Each row was made from one path, in order. Every step used is in the known rows, and no mark comes twice. Write each row's path.
Known rows
senimev -> remil -> kifes -> roli: [ 12.5   8.1   9.5  -5.5  26.6   8.0   2.1  -4.1  30.9  -5.4  51.2  33.2
 -17.7  -2.4   8.8  25.6  23.7 -19.3]
remil -> toka -> kavad: [-36.4  -4.8  16.3 -19.6  18.1  -7.7 -37.0 -32.0  29.7   8.6  22.7   4.1
   1.3  40.1   7.3   5.8  27.1 -20.7]
toka -> kavad -> remil -> kifes: [-13.8   0.0 -25.9 -14.3  11.4  -0.4 -30.4  -0.9  48.0 -13.0  16.7  26.3
  -6.2  -6.5  17.0  18.1  21.7 -40.8]
toka -> kavad -> senimev -> remil: [-82.1   7.7  43.6 -13.2  10.5  -1.3 -13.7 -10.0  26.1  -1.3  17.5  28.7
 -15.3  32.4  39.7  25.0  -2.9 -29.8]
kifes -> remil -> toka -> kavad: [-24.2   1.0  18.9 -17.8  25.8  -5.1 -40.2 -37.4  25.6   3.4  23.3  26.1
   2.3  49.0   1.9  21.6  32.4 -15.4]
kifes -> senimev -> remil -> toka: [-54.8  10.2  50.2  -6.5  27.3   3.0 -34.9  -1.8  38.5  13.4  47.2  12.6
  -7.5  47.9  31.8  49.5  15.5  -0.6]
remil -> kifes: [  2.3  -8.8 -12.7   8.3   2.2   6.9  -8.0   5.7  34.7   1.6  29.1   8.7
  -9.8  -5.1  10.9   5.1  13.9 -16.9]
toka -> kavad -> remil -> kifes -> senimev: [-34.3   9.4 -11.5 -23.3  16.3  -5.5 -27.8  10.8  41.8  -5.7   4.0  45.4
   2.4  20.2  40.4  36.7  23.8 -52.6]
toka -> kavad -> remil -> kifes -> roli: [ 19.4  10.0 -18.8 -34.3  25.5   0.2 -13.3 -13.0  34.6 -20.6  21.3  40.1
  -4.1 -16.5   6.1  19.0  36.5 -39.3]
roli -> remil -> toka: [ -3.7  -0.7   8.3 -27.8   8.6   6.3 -45.0 -12.5  29.0  15.1  35.7 -16.4
   8.6   0.4   1.0  37.5  30.7  23.8]
roli -> senimev -> remil: [-29.9  -0.6  36.6  -7.1  23.4  -2.9 -11.1  -8.1  20.9  19.5  34.6   4.8
  -6.1   2.0  26.5  43.2  -3.2   1.8]
kavad -> senimev -> toka: [-68.0  -6.2  19.0 -33.8  -0.6   2.8  -3.1  -4.7   8.1   2.8  10.2   4.8
   3.6  15.2  43.8  15.4  -7.3   1.2]
senimev -> remil: [-33.0   8.5  26.7  15.9  13.3   2.5  -4.1   5.7  10.8   5.1  30.1  13.1
 -16.5  21.1  13.8  24.9 -10.4   2.6]
kifes -> roli -> senimev -> toka -> kavad -> remil: [-25.4   5.8  -8.4 -63.5  31.6 -12.5 -28.0 -26.0  18.5  -7.7   4.8  26.6
  13.4  -5.0  26.0  39.0  19.4 -21.7]
remil -> kifes -> roli -> senimev: [ 30.6  -9.0   6.1 -41.5  25.4  -2.5  -4.0 -23.6  31.6  11.7  31.7  10.8
   6.0 -34.8  16.8  28.6  31.3 -16.8]
remil -> toka: [-14.1  -2.8  22.0 -11.9  11.6   4.2 -29.0 -12.7  26.2   5.4  29.1 -12.7
   0.1  16.2   4.2  15.0  19.4  10.0]
roli -> senimev -> toka -> kavad -> remil: [-42.1   0.8  -9.3 -51.6  23.1 -12.7 -34.6 -19.5  20.5  -2.4   1.7  16.3
  13.1   1.9  31.0  35.9   9.7 -18.7]
toka -> kavad: [-26.2  -2.9  -0.6 -11.7   8.7 -10.6 -14.0 -21.1   9.2   3.5  -0.1  14.6
   1.3  27.3   4.0  -5.5  11.6 -29.0]

Which path is each row?
[-65.2   4.8  58.1 -16.1  15.3   8.6 -32.2  -9.7  42.6   3.1  43.6   1.9
 -13.4  25.7  33.9  36.6  11.2   1.0]
kavad -> senimev -> remil -> toka
[-46.1   3.6  28.9 -64.9   9.6  -0.5 -34.7 -33.1  35.1  -4.7  10.5  18.6
   6.2   8.6  28.4  26.0  38.4 -29.0]
kifes -> roli -> remil -> toka -> kavad -> senimev
[-62.1  -1.7  27.3 -54.1   0.9  -1.1 -40.1 -26.8  38.0   0.2   7.0   9.9
   5.5  15.0  32.5  22.8  28.0 -25.6]
roli -> remil -> toka -> kavad -> senimev
[-20.7   7.4  21.0 -25.8  25.2   4.4  -4.4 -15.8  41.4  -8.8  43.3  44.8
 -17.2   6.8  26.2  24.2  29.0 -43.0]
toka -> kavad -> senimev -> remil -> kifes -> roli
[ 34.3   2.4  -7.4 -16.1  17.8   6.3   5.1  -7.5  24.3  -8.7  32.1  25.5
  -7.4 -15.5   0.2   8.1  29.6 -20.0]
remil -> kifes -> roli
[-68.1  -2.9  35.8 -42.9   3.1  -2.2 -30.5 -27.5  37.1  -5.6   2.3  11.5
   0.6  24.4  34.6   7.7  21.2 -34.4]
remil -> toka -> kavad -> senimev
[-70.0   5.2  38.3 -17.0  30.3  -8.2 -41.5 -22.5  38.6  15.0  36.5  24.6
  -4.6  67.7  29.7  33.9  23.4 -28.9]
kifes -> senimev -> remil -> toka -> kavad
[-51.6  16.0  34.2   5.7  19.5  -1.8  -6.2  14.2  14.0  10.3  22.6  31.2
  -9.8  41.6  35.2  43.6  -5.0 -13.9]
kifes -> senimev -> remil
[-45.6  -4.1  -8.2 -26.5  13.5   1.8 -21.1  10.2  24.4  24.4  38.5  22.1
   9.3  29.9  47.1  48.4  14.2  -3.6]
roli -> remil -> kifes -> senimev -> toka
[-12.9   7.9   9.5 -27.2  15.5   4.0 -42.5  -5.8  33.7 -11.6  16.1  -5.0
   2.6  -3.8   8.6  31.1  19.9   5.4]
kavad -> remil -> toka
[-19.9  11.5 -17.0 -28.8  11.9  -8.8 -28.2  -8.2  15.7 -19.1 -16.4  22.5
   4.4  -1.7   9.4  16.7  10.4 -28.4]
toka -> kavad -> remil
[-53.8  -5.4   0.2 -16.9  15.6   0.0 -10.3   9.2  22.1  18.0  34.1  23.5
   4.1  39.9  49.3  33.9   6.9 -11.3]
remil -> kifes -> senimev -> toka
[-54.1  -8.6  -0.3 -21.5  15.9 -10.9 -15.8 -24.5   7.2  13.5  17.2  15.1
   5.1  46.3  20.8   5.4   5.1 -15.0]
senimev -> toka -> kavad
[-12.5 -14.3   6.0 -45.7  28.9  -1.9  -5.4 -22.5  22.7  21.7  47.3   7.5
   9.3  -5.4  34.3  36.7  17.6   2.4]
remil -> kifes -> roli -> senimev -> toka
[ -6.9   8.9  21.1 -20.1  21.3   9.5   2.6  -5.5  36.4 -10.7  42.7  37.5
 -18.0  -7.6  24.0  26.1  23.2 -28.1]
kavad -> senimev -> remil -> kifes -> roli
[-30.7  -9.4 -19.8 -35.5  21.6  -4.0 -35.9 -11.3  54.1   2.5  32.4  20.7
   2.6  -6.4  36.2  36.3  22.3 -32.3]
roli -> senimev -> toka -> kavad -> remil -> kifes
[  1.2   4.9  25.0  -7.0  21.3   7.2 -33.7 -20.7  20.4  -0.4  29.7  12.9
   0.1  25.3  -1.3  33.2  25.9  17.0]
kifes -> remil -> toka
[-11.8  -7.3  -2.7 -56.2  31.2  -2.0 -14.5 -17.7  27.0  10.0  39.9  12.5
  10.7 -18.3  38.0  46.9  18.8  -1.5]
kavad -> remil -> kifes -> roli -> senimev -> toka
[-34.7 -15.0   1.6 -47.7  32.0 -11.6 -19.4 -38.8  30.7  20.3  40.6  22.3
   8.0  22.7  31.7  24.3  27.1 -28.0]
remil -> kifes -> roli -> senimev -> toka -> kavad
[-22.5  -9.5  16.7   2.5  20.3   4.5 -16.9  -1.0  50.9  18.1  57.8  11.9
 -14.8  -3.1  31.0  38.8  10.2 -16.2]
roli -> senimev -> remil -> kifes
[-48.9  -1.3  23.5   4.7   6.0  11.5 -12.0   9.2  51.6  -0.1  44.1  23.6
 -22.9   6.7  39.6  27.3   5.6 -26.6]
kavad -> senimev -> remil -> kifes
[-68.4  -7.2  -1.6 -25.4  20.9 -10.6 -22.8 -13.7  26.9  18.1  26.5  33.4
   5.4  60.2  43.5  21.7  16.5 -38.0]
remil -> kifes -> senimev -> toka -> kavad
[-59.6  -1.2  21.9 -35.9  -4.6  -5.3 -12.0 -18.7  18.8  -8.8 -17.0  19.9
   0.3  14.2  31.8  -1.3   9.3 -40.2]
toka -> kavad -> senimev
